Known rows, with every step that occurs:
gima namuf lukiz nesef bolib: [-0.06  0.13  0.04 -0.06  0.00 -0.06 -0.05 -0.02  0.01  0.01 -0.29 -0.07
  0.03  0.11 -0.14 -0.06  0.02  0.06 -0.15  0.07 -0.13 -0.04 -0.11  0.03]
nesef bolib poso lukiz puvo gaguzut gima: [ 0.25 -0.09  0.02  0.25  0.07  0.06  0.01  0.34  0.10  0.01 -0.26 -0.04
 -0.03  0.10  0.02  0.02  0.04 -0.08  0.15 -0.10  0.06  0.08 -0.09  0.30]
bolib poso lukiz namuf gima gaguzut: [ 0.22  0.00 -0.01  0.19  0.08  0.14 -0.05  0.01 -0.01  0.03 -0.08 -0.13
 -0.11 -0.08 -0.11  0.00  0.09  0.09  0.17 -0.11 -0.04 -0.05  0.00  0.08]
nesef bolib: [-0.22 -0.03  0.04 -0.29 -0.03 -0.29  0.04 -0.22  0.07 -0.09  0.00  0.02
  0.12 -0.05 -0.02 -0.02 -0.10 -0.13 -0.06 -0.12 -0.03  0.05 -0.01  0.09]
namuf lukiz puvo: [-0.12 -0.05  0.01  0.07  0.01  0.00  0.01 -0.16 -0.04 -0.08  0.15  0.07
 -0.02 -0.26  0.13  0.01 -0.05 -0.05 -0.04  0.08 -0.05 -0.11  0.07  0.01]
poso lukiz: [-0.29  0.04 -0.01  0.10  0.02 -0.14 -0.04 -0.27 -0.05 -0.15  0.18  0.11
  0.08 -0.19 -0.06  0.05 -0.04  0.15  0.07  0.02  0.20  0.01  0.14  0.05]
puvo lukiz: [-0.20 -0.23 -0.02 -0.08  0.01 -0.06  0.06 -0.14 -0.07 -0.12  0.42  0.10
  0.06 -0.09  0.12  0.03 -0.10 -0.09  0.05  0.01  0.04 -0.04  0.22  0.10]
puvo gaguzut gima bolib poso lukiz nesef: [ 0.24 -0.06 -0.05  0.21  0.04  0.28  0.01  0.29 -0.02  0.17 -0.47 -0.06
 -0.03  0.10  0.08  0.03  0.10  0.02  0.14  0.07  0.20  0.05 -0.11  0.06]
lukiz puvo gaguzut gima namuf: [ 0.28 -0.13  0.07 -0.04  0.04  0.13  0.07  0.10  0.06  0.01 -0.11  0.01
  0.01 -0.08  0.12 -0.03  0.10 -0.06  0.13  0.02  0.01 -0.02  0.04 -0.04]
poso lukiz namuf gima bolib: [ 0.08  0.23  0.02  0.11  0.07 -0.02 -0.15 -0.11 -0.02  0.12  0.31  0.00
 -0.04  0.01 -0.08  0.06 -0.06  0.22  0.13 -0.09  0.10  0.08 -0.15  0.00]
gaguzut gima namuf lukiz: [-0.08  0.16  0.05 -0.18  0.05 -0.16 -0.01 -0.11  0.00 -0.10  0.82  0.01
 -0.03  0.08  0.01  0.00  0.01  0.13 -0.22  0.05  0.02 -0.02  0.12  0.06]
gima namuf lukiz nesef: [-0.09  0.05  0.02 -0.03 -0.01  0.02 -0.04 -0.13 -0.04 -0.06 -0.17 -0.03
  0.02 -0.05 -0.11 -0.06  0.07  0.08 -0.14  0.14 -0.09 -0.10  0.00 -0.09]
gaguzut gima namuf lukiz nesef bolib poso: [ 0.12  0.07  0.03 -0.07  0.02 -0.05 -0.02  0.19  0.10 -0.04  0.18 -0.11
 -0.07  0.23 -0.12 -0.07  0.07  0.03 -0.23  0.01 -0.09 -0.02 -0.15  0.15]
lukiz puvo gaguzut: [ 0.12 -0.27  0.02  0.02 -0.01  0.12  0.10 -0.06  0.01 -0.03 -0.52  0.04
  0.06 -0.31  0.18 -0.01  0.05 -0.19  0.23  0.03  0.01 -0.05  0.07 -0.07]
gima bolib nesef lukiz: [-0.25  0.02 -0.08  0.04 -0.09  0.08 -0.01  0.04 -0.07  0.07 -0.19  0.03
  0.01  0.12 -0.04  0.01 -0.08 -0.07 -0.09  0.01 -0.16  0.08  0.05 -0.11]
gaguzut gima: [-0.17 -0.02  0.01 -0.28  0.00 -0.25  0.07 -0.27  0.06 -0.19  0.71  0.09
  0.04 -0.13  0.08  0.00 -0.05  0.03 -0.10  0.00  0.15 -0.01  0.09 -0.01]
puvo lukiz nesef: [-0.13 -0.25 -0.06  0.07 -0.02  0.07  0.05 -0.06 -0.03 -0.11 -0.08  0.09
  0.06 -0.12  0.04 -0.02 -0.05  0.00  0.09  0.13  0.05 -0.10  0.02  0.00]
nukil gima bolib: [-0.11  0.05  0.05 -0.31 -0.05 -0.22  0.03 -0.19 -0.04  0.24  0.34  0.16
  0.03  0.03  0.20  0.03 -0.08 -0.09 -0.18 -0.20  0.15  0.06  0.00 -0.01]
puvo lukiz nesef bolib poso: [ 0.02 -0.31 -0.05  0.07 -0.02  0.08  0.05  0.19  0.05 -0.05 -0.33 -0.02
  0.02  0.06 -0.02 -0.05 -0.03 -0.17  0.03 -0.01 -0.08 -0.04 -0.10  0.18]
gima namuf: [-0.12 -0.07  0.07 -0.32 -0.03 -0.12  0.01 -0.28  0.01 -0.09  0.10  0.01
  0.09 -0.10 -0.10 -0.05  0.05 -0.08 -0.10 -0.07 -0.08 -0.02  0.13 -0.10]
puvo gaguzut gima namuf lukiz nesef: [ 0.14  0.04  0.00  0.06  0.04  0.08  0.04  0.12 -0.01 -0.03 -0.13 -0.07
 -0.01  0.08  0.07 -0.02  0.11  0.13  0.05  0.22  0.09 -0.04  0.04  0.00]
namuf gima: [-0.20 -0.02  0.00 -0.23  0.00 -0.44  0.05 -0.30  0.04 -0.07  0.75  0.03
  0.02 -0.19  0.10  0.00 -0.09  0.05  0.00 -0.11  0.06 -0.07  0.03 -0.04]
gaguzut gima bolib: [-0.08  0.07  0.03 -0.34 -0.01 -0.07  0.02 -0.15  0.01  0.11  0.55  0.07
  0.02  0.04  0.14  0.03 -0.08 -0.04 -0.18 -0.07  0.09  0.05 -0.02 -0.03]
gima namuf lukiz puvo: [ 0.01  0.02  0.07 -0.03  0.02  0.06 -0.04 -0.09 -0.04 -0.01  0.09  0.01
 -0.02 -0.10  0.00 -0.03  0.04 -0.04 -0.11  0.02 -0.17 -0.08  0.07 -0.01]
poso bolib nesef lukiz puvo gaguzut gima: [ 0.01  0.12 -0.07  0.21 -0.05  0.13  0.00  0.41 -0.04  0.06 -0.38 -0.04
  0.03  0.06 -0.03  0.05 -0.01  0.11  0.11  0.17  0.13  0.05  0.02 -0.16]
puvo gaguzut gima bolib nesef lukiz: [ 0.01  0.02 -0.08  0.11 -0.02  0.13  0.06  0.26 -0.04  0.07 -0.11 -0.02
 -0.02  0.22  0.13  0.05 -0.01  0.00  0.08  0.11  0.02  0.10  0.10 -0.02]
nesef lukiz puvo gaguzut gima: [ 0.11 -0.12 -0.01  0.22  0.03  0.04  0.12  0.08  0.03 -0.24  0.10  0.11
 -0.03 -0.02  0.16  0.06 -0.02 -0.07  0.12  0.12 -0.02 -0.06  0.15 -0.01]
poso bolib: [-0.23  0.09  0.03 -0.35 -0.06 -0.12 -0.02 -0.21 -0.07  0.06 -0.10 -0.01
  0.16 -0.20 -0.05  0.05 -0.06 -0.03 -0.08 -0.01  0.22  0.00  0.04 -0.19]
bolib poso: [-0.10 -0.33 -0.01 -0.23 -0.06 -0.07  0.08 -0.20  0.04 -0.18 -0.01 -0.03
  0.03 -0.25 -0.01 -0.05  0.06 -0.30 -0.07 -0.13 -0.09 -0.05  0.11  0.01]

Rows:
[-0.01  0.32 -0.07  0.10 -0.03  0.09 -0.07  0.19 -0.08  0.17 -0.34 -0.16
 -0.02  0.10 -0.18  0.03 -0.03  0.25  0.07  0.07 -0.01  0.01  0.00 -0.22]
poso bolib nesef lukiz namuf gima gaguzut
[ 0.15 -0.04  0.06  0.07  0.04  0.17  0.00  0.05 -0.06  0.04 -0.26 -0.04
 -0.01 -0.06  0.08 -0.02  0.10 -0.08  0.06  0.09 -0.13 -0.06  0.11  0.01]
gima namuf lukiz puvo gaguzut
[ 0.23  0.06  0.02 -0.03  0.05  0.20 -0.09  0.07  0.04  0.07  0.25 -0.03
 -0.08  0.11 -0.07  0.02  0.04 -0.01 -0.05 -0.10  0.05  0.10 -0.12  0.07]
gaguzut gima bolib poso lukiz namuf
[-0.21 -0.13 -0.09  0.28 -0.09  0.04  0.04  0.06  0.03 -0.21 -0.23  0.08
 -0.01 -0.12 -0.07 -0.04 -0.03 -0.02  0.05  0.09 -0.18 -0.03  0.09 -0.12]
bolib nesef lukiz puvo
[ 0.08  0.06  0.06 -0.04 -0.02 -0.20 -0.01  0.15  0.05  0.09 -0.03 -0.02
 -0.05  0.22 -0.06 -0.07  0.07 -0.03 -0.23 -0.12 -0.04 -0.01 -0.13  0.15]
nukil gima namuf lukiz nesef bolib poso
[-0.08 -0.06 -0.04  0.08 -0.03 -0.02  0.01  0.04  0.03 -0.08 -0.40 -0.09
 -0.02 -0.02 -0.05 -0.05  0.00 -0.09 -0.11  0.06 -0.10 -0.07 -0.15  0.13]
namuf lukiz nesef bolib poso
[-0.19  0.11 -0.03  0.24  0.00 -0.10 -0.07 -0.07  0.03 -0.07 -0.45  0.05
  0.09 -0.03 -0.18  0.01 -0.05  0.21  0.07  0.07  0.17  0.03 -0.17  0.07]
poso lukiz nesef bolib
[-0.01  0.02  0.03 -0.02 -0.01 -0.09 -0.03  0.03 -0.05  0.25  0.23  0.11
 -0.04  0.11  0.09  0.05 -0.01 -0.07 -0.13 -0.25  0.17  0.07 -0.02  0.12]
nukil gima bolib poso lukiz
[ 0.09  0.05  0.03 -0.06  0.07 -0.02  0.06  0.06 -0.04 -0.04  0.28 -0.06
  0.00  0.09  0.13  0.02  0.08  0.06  0.03  0.12  0.07  0.01  0.19  0.08]
puvo gaguzut gima namuf lukiz
[-0.03  0.21  0.07 -0.07  0.00 -0.29 -0.02  0.03  0.03  0.10  0.10  0.05
  0.00  0.22 -0.02 -0.04  0.00  0.11 -0.21 -0.05  0.05  0.00 -0.11  0.10]
nukil gima namuf lukiz nesef bolib
[-0.11  0.14  0.08 -0.16  0.01 -0.31  0.01 -0.15 -0.04  0.03  0.63  0.10
 -0.01  0.08  0.07  0.00  0.01  0.07 -0.21 -0.09  0.07 -0.02  0.14  0.07]
nukil gima namuf lukiz
[-0.05  0.03 -0.07  0.23 -0.08  0.19  0.00  0.32 -0.08  0.07 -0.79 -0.05
  0.07 -0.04 -0.05  0.04  0.00  0.01  0.15  0.15  0.05  0.04  0.06 -0.21]
poso bolib nesef lukiz puvo gaguzut
[ 0.16  0.08  0.03 -0.15  0.05  0.00  0.01 -0.24  0.02  0.05  0.08 -0.10
 -0.05 -0.15  0.00 -0.03  0.00  0.10  0.14 -0.07 -0.08 -0.07  0.00 -0.10]
lukiz namuf gima gaguzut
[-0.13  0.16 -0.06  0.02 -0.09  0.09 -0.07  0.09 -0.03 -0.07 -0.43 -0.08
  0.07  0.00 -0.27  0.01 -0.02  0.09  0.03  0.11  0.01  0.08  0.01 -0.26]
poso bolib nesef lukiz namuf
[ 0.21 -0.08  0.04  0.18  0.04  0.10  0.08  0.14  0.03 -0.17  0.05  0.07
 -0.03  0.10  0.07  0.03  0.05 -0.05  0.07  0.09 -0.12 -0.04  0.16 -0.03]
nesef lukiz puvo gaguzut gima namuf
[-0.15 -0.06 -0.01 -0.13 -0.06 -0.14  0.03 -0.14  0.10 -0.08 -0.53  0.01
  0.11 -0.09 -0.10 -0.07 -0.04 -0.03 -0.02  0.02  0.01 -0.02 -0.20 -0.04]
lukiz nesef bolib
[ 0.09  0.10 -0.01  0.07  0.04 -0.02  0.03 -0.17  0.00 -0.14  0.23 -0.03
 -0.08  0.02 -0.03  0.03 -0.06  0.10  0.08  0.02 -0.19 -0.09  0.12 -0.08]
nesef lukiz namuf gima gaguzut
[ 0.17 -0.03  0.01 -0.08  0.06  0.06 -0.03  0.01 -0.03  0.15  0.54  0.00
 -0.06  0.11  0.10  0.03 -0.11 -0.02  0.12 -0.10 -0.08  0.02 -0.07  0.06]
puvo lukiz namuf gima bolib
[ 0.25 -0.17  0.00  0.22  0.02  0.39 -0.03  0.24 -0.07  0.27 -0.68 -0.03
 -0.03 -0.02  0.10  0.04  0.08 -0.23  0.14 -0.11 -0.02  0.05 -0.06  0.07]
gima bolib poso lukiz puvo gaguzut
[-0.01  0.07 -0.05  0.10 -0.04  0.12 -0.01  0.22  0.03  0.08  0.22  0.08
 -0.08  0.16  0.05  0.01 -0.07  0.03 -0.10  0.03 -0.08  0.05 -0.07 -0.06]
gaguzut gima bolib nesef lukiz puvo
[ 0.01  0.04  0.00  0.02  0.02 -0.21  0.02 -0.23  0.06 -0.31  0.57  0.02
 -0.05 -0.02 -0.07  0.02 -0.08  0.05  0.06 -0.01 -0.15 -0.04  0.05 -0.09]
nesef lukiz namuf gima
[ 0.27 -0.06  0.03 -0.24  0.00  0.03 -0.03 -0.08  0.07  0.13  0.18 -0.12
 -0.09 -0.03 -0.02 -0.04  0.02 -0.17  0.02 -0.22 -0.18  0.03 -0.20 -0.07]
lukiz namuf gima bolib poso
[-0.23  0.03 -0.05  0.25 -0.01 -0.01 -0.06 -0.18 -0.02 -0.14 -0.31  0.10
  0.08 -0.21 -0.14  0.01  0.00  0.24  0.09  0.14  0.23 -0.04 -0.06 -0.05]
poso lukiz nesef
[-0.05  0.05 -0.06  0.04 -0.08  0.23 -0.05  0.05 -0.02  0.04 -0.37 -0.02
 -0.02  0.13 -0.13 -0.02 -0.03 -0.06 -0.01  0.03 -0.24  0.11 -0.03 -0.15]
gima bolib nesef lukiz namuf
[ 0.17 -0.04  0.01  0.01  0.01  0.30 -0.11  0.00 -0.03  0.12 -0.34 -0.06
 -0.03  0.01 -0.11  0.01  0.06 -0.16  0.01 -0.14 -0.07  0.09 -0.10  0.02]
gima bolib poso lukiz namuf
[-0.17  0.07 -0.06 -0.14 -0.05 -0.19 -0.03  0.01 -0.02  0.28  0.33 -0.05
 -0.03  0.01  0.07 -0.02 -0.09  0.06 -0.03 -0.13 -0.04  0.05 -0.13 -0.09]
namuf gima bolib nesef
[ 0.17  0.11  0.02  0.04  0.05  0.00  0.03  0.23  0.04  0.04 -0.25 -0.11
  0.01  0.24  0.04 -0.02  0.07  0.11  0.03  0.15  0.05  0.02 -0.07  0.12]
puvo gaguzut gima namuf lukiz nesef bolib
[ 0.03  0.03  0.00 -0.05  0.03  0.07 -0.04  0.07 -0.01  0.12  0.43  0.02
 -0.05  0.11  0.03  0.05  0.00 -0.02 -0.14 -0.11  0.11  0.06 -0.04  0.11]
gaguzut gima bolib poso lukiz
[ 0.23 -0.20 -0.01  0.33  0.06  0.18  0.02  0.23  0.03 -0.07 -0.12  0.00
 -0.06 -0.12  0.06  0.02  0.12 -0.05  0.19 -0.01  0.12 -0.01  0.03  0.15]
bolib poso lukiz puvo gaguzut gima
